Known rows, with every way that one mark hangs from another:
(nune (divop kidaz sibov tiga) naros): [  1  10  21  31  11 -20   4 -17  15   6   4  -5 -10  -1  16  -4   1  10
  -3 -54  -3  48 -21 -13 -12]
(koluv (divop kidaz)): [  0  13   6  15   4 -12   9   6   5 -11  21  -5  -9   0  21  -3  -9   8
   1 -22  -4   0   1  -8   2]
(divop sibov tiga): [  5   2   7  13   7 -10  -1  -9   6   5  -9   2  -7   6   8  -1  15   6
   0 -44   0  14  -5  -4  -8]
(rodi (divop (koluv naros) tiga)): [  1   5  12  29  25  11   6   9   1  -8  -5  -9  -8  -4   7  -9  11  -1
   1 -33   0   6  -1 -18 -17]
(gapo (koluv (divop kidaz nune tiga) naros pafav)): [  2   2   9  38  22  -8   3  19   5  -7   1 -13  -6   2  19   1  10   7
 -10 -57  -5 -20 -10  -2 -30]
(tiga (divop kidaz koluv nune)): [ -5   8  16  36   8 -25  -8   3  11  -5   6  -8  -6   6   9   9 -25  12
   0 -46  -7  11  -8 -19 -10]
(sibov (divop kidaz (koluv pafav))): [ -1  -4  23  21  12 -27  -3  13   9   3 -10 -10  -5  -6   1   7  11  10
   1 -30 -14   1  -8 -24  -3]
(divop kidaz koluv sibov tiga): [  3  11  29  34  18 -30   4   2  12   9 -16  -3 -13   3  17   5   9  17
  -2 -74   5  10 -10 -30 -23]
(sibov divop): [ -1 -13   4   5  -1  -5  -5  -2   1   1   1  -4  -2   1  -1   2  -1   5
   7   7 -16  10   3  -6   8]
(nune (divop sibov) (naros zuped)): [  0   7   7   2   9 -21   1 -18  10   0   7 -12   0  -3   1 -10   2  -4
  -1 -20  -6  49 -12  -4  -2]
(nune (divop sibov) (naros (zuped pafav))): [  2  15   0  -3  14 -33   7 -16  14   7   3 -14   3  -8  -1  -7   7  -2
  -3 -35  -7  50 -18  -5   4]
(gapo (koluv naros)): [  1 -14   2   6  10  18   2  10  -4  -1  -5  -9   3  -1   6  -2   7   2
  -4  10   3 -15   1  -5 -19]
(gapo (koluv (divop nune) (naros (zuped pafav)))): [  4   8  -9  10  21 -13   7  15   2  -4   5 -20   3   0  11  -2  -4   2
  -5 -28  -6 -13   0  -1 -18]
(kidaz divop): [  3   4  -6  -3  -6  -1   2  -4  -4 -12  11  -5  -1   2   7  -3   6  -3
   4  -5 -12  19  -5  -7  12]
(nune (divop kidaz koluv tiga) naros): [ -1  13  34  40  19 -14   4  -7  11   4  -9 -11 -10  -6   9  -2  -7   7
  -4 -48   1  33 -26 -25 -23]
(nune (naros (zuped pafav))): [  1  17  -5  -6  13 -24   7  -4   3  16  -8 -13   6  -7  -6  -8  -4  -4
  -3  -7   6  12 -16   4  -6]
(nune (naros zuped)): [  0   8   2   0   7 -13   0  -5  -1   9  -3 -11   3  -2  -4 -10  -9  -7
  -1   7   7  11 -10   5 -12]
(koluv (divop sibov tiga) naros (pafav zuped)): [  6   9 -12   8  18  -3  10  12   9   4   9 -11  -6   2  16 -15  28  -9
  -6 -45   2  -5  -7 -10  -7]
(divop kidaz (koluv pafav) nune sibov tiga): [   1   16   23   44   23  -50   -7    7   17   13  -21   -3  -10    3
    8   14   14   14   -9 -108   -6    6  -14  -16  -29]
(divop nune): [ -3   6  -5  13   0 -15  -9  -1   3   6   0   1   0   5  -3  10 -15   2
  -4 -23  -9   1   4   8 -10]
(rodi (divop tiga)): [  2   3   6  17   7   8   8   0   2 -15   6  -1  -6   1   8  -9  11   2
   5 -25  -6  14   2   1   3]
(zuped pafav): [  2  11  -9  -7   7 -15   8   2   4  10  -6  -3   4  -6  -2   3   6   4
  -2 -17  -1   0  -8  -1   7]
(sibov (divop koluv)): [ -1  -9  16  12   8 -11  -8   4   2   2 -11  -8  -4  -3  -4   6   1   5
   7  -6 -15   8   2 -21  -3]
(nune divop (naros zuped)): [ -1   7   9   4   7  -8   3 -13   5  -4   7 -13   1  -4  -3 -11  -8  -8
  -2   0  -3  36 -14  -2  -3]
(tiga (divop kidaz nune)): [ -5   5   4  28  -2 -19  -6  -3  11  -5  17  -4  -4  10  11   5 -27  12
   0 -33  -8  14  -6  -4   0]
(rodi (divop (koluv naros) sibov tiga)): [  3   4  11  29  27  -1   3   5   7  -4  -4  -8  -9  -3  11  -7  22   3
   1 -53  -4  19   2 -19 -16]
(koluv (divop nune sibov tiga) (naros zuped) pafav): [  5  14  -7  24  26 -26  -2   6  10  -2   5 -13  -5   6   9  -8  16  -7
  -9 -73  -7   1  -7   1 -23]

Rows:
[ -1  13  12  39   6 -24   0   0   8  11  -2   2  -8  11  15  10 -20  14
  -6 -61  -2  -1  -8  -3 -22] : (divop kidaz nune tiga)
[ -2   8  16  24  20  -7   5  14   5  10  -5  -9  -5  -3  12   2  -8   8
  -7 -26   9 -10  -4 -30 -27] : (divop kidaz (koluv naros))
[ -2   7  15  22  24 -13   4  20   7   8 -11 -10  -3  -8   4   1  11   3
 -11 -37   7 -17 -13 -24 -24] : (divop kidaz (koluv naros pafav))
[  4  -4   2   5  15   9   9  13  -4 -17   9 -18   0   1  15 -12   4  -2
  -1   3   1 -15   3  -7 -15] : (gapo (koluv divop (naros zuped)))
[  2  12   3  32  17  -7  -6   1  -1   2  -7 -11  -6   7   7   3  -4  -2
  -3 -52 -11  14 -11 -22 -26] : (kidaz (divop (koluv naros) nune tiga))
[  0   9  -1  16  18  -5   9  18   6  -6  16 -10  -5  -6  16  -9  11  -1
  -8 -29  -1 -14  -8  -8  -9] : (koluv (divop kidaz) naros pafav)
[ -3  16  12  35  15 -38  -1   7  14  -3   7  -5  -9  -1  14   9  -1  15
  -1 -74 -16  25  12 -12  -9] : (rodi (divop kidaz koluv nune sibov))
[  4  -3  -3  -4  17  -1  12  12  -1   3  -9 -17   8  -3   4  -5   8   1
  -5  -3   6 -16  -6  -7 -14] : (gapo (koluv (naros (zuped pafav))))
[ -1  15  10  30  28 -49  -4  14  16  15  -9 -14  -2   1   6   7   5   5
 -14 -81  -2  -1  -5 -20 -33] : (divop kidaz (koluv (naros zuped) pafav) nune sibov)
[ -1  15  -7  17  13 -24 -11   5   4   1   6  -9  -2  -6  -4   0   3  -8
  -6 -34 -15   6  -9  17  -9] : (koluv (divop (nune naros)) pafav)
[  1   6  21  27   4  -4  11  -7  11  -8   8  -1  -9   4  16  -1  -3  10
  -2 -43  -3  22 -16 -17  -3] : (nune (divop kidaz tiga))
[  3   9  16  40  14 -28  -2   1   8   1   1 -10 -10   5  24   5  -3  17
  -2 -64  -9  14  -6   0 -27] : (gapo (koluv (divop kidaz (nune naros) sibov tiga)))
[ -3   6  26  51  18 -35 -12  -1   9  21 -16 -10 -11   3   6  11 -21  15
   0 -54 -14  18 -13 -18 -31] : (sibov (divop kidaz koluv (nune naros) tiga))
[  3  17  -1  21   5 -22  -4 -12  -2   3   1 -12  -2   9   4  -5 -12  -5
   0 -39 -11  30 -17   2 -15] : (kidaz (divop (nune (naros zuped)) tiga))
[  2  13   4  26  14 -37 -10 -14   8  19 -11  -6  -4   9   2   1  -8   2
  -4 -59  -3  27 -11   8 -29] : (divop (nune (naros zuped)) sibov tiga)
[   0   13   16   48   31  -38   -7   11   16   19  -19   -7   -9    2
   10   10   12   11  -14 -102   -1    0  -14  -22  -42] : (divop kidaz (koluv naros pafav) nune sibov tiga)
[ -4   7  21  34  15 -45 -10   2   8  17  -7 -16  -5   1   2   8 -27  11
   0 -35 -15  17  -6 -17 -23] : (sibov (divop kidaz koluv (nune (naros zuped))))
[ -2   0  20  50  21 -21  -7   7   9  16 -11 -10 -10   7  11  10 -19  15
  -2 -56 -11   3  -6 -28 -34] : (sibov (divop kidaz (koluv naros) nune tiga))
[  5  14  -4  19  18 -13  16  16  13   7  15 -11  -9   3  27 -13  22   0
  -8 -60   5  -6  -9 -17  -9] : (koluv (divop kidaz sibov tiga) naros (pafav zuped))
[ -1  15  -2  15  17 -43 -13   7  12  28 -17 -11   1  -5  -9   8  10  -6
  -9 -56  -6  15  -7  -5 -21] : (divop (koluv (pafav zuped)) (nune naros) sibov)
[  1  23   9  42  15 -37  -4  -6  12   9  10  -6 -14   6  23   1 -13  13
  -2 -76  -9  25  -8   0 -23] : (koluv (divop kidaz (nune naros) sibov tiga))
[  5   8   0   1  18 -21   1   6   3  -6  -4 -18   0  -3   2  -8  33  -9
  -4 -43  -9  18 -11 -25  -7] : (kidaz (divop (koluv (naros zuped) pafav) sibov))
[  0  21   9   8  13 -31  16  -8  13   7   7 -15   2  -8   7  -7 -12   4
  -5 -30   0  34 -23 -11   0] : (nune (divop kidaz) (naros (zuped pafav)))
[  3   3   5  17   9  -5   5  -4   6 -12   6   0  -8   2  11  -7  22   5
   5 -44  -9  26   4   0   4] : (rodi (divop sibov tiga))
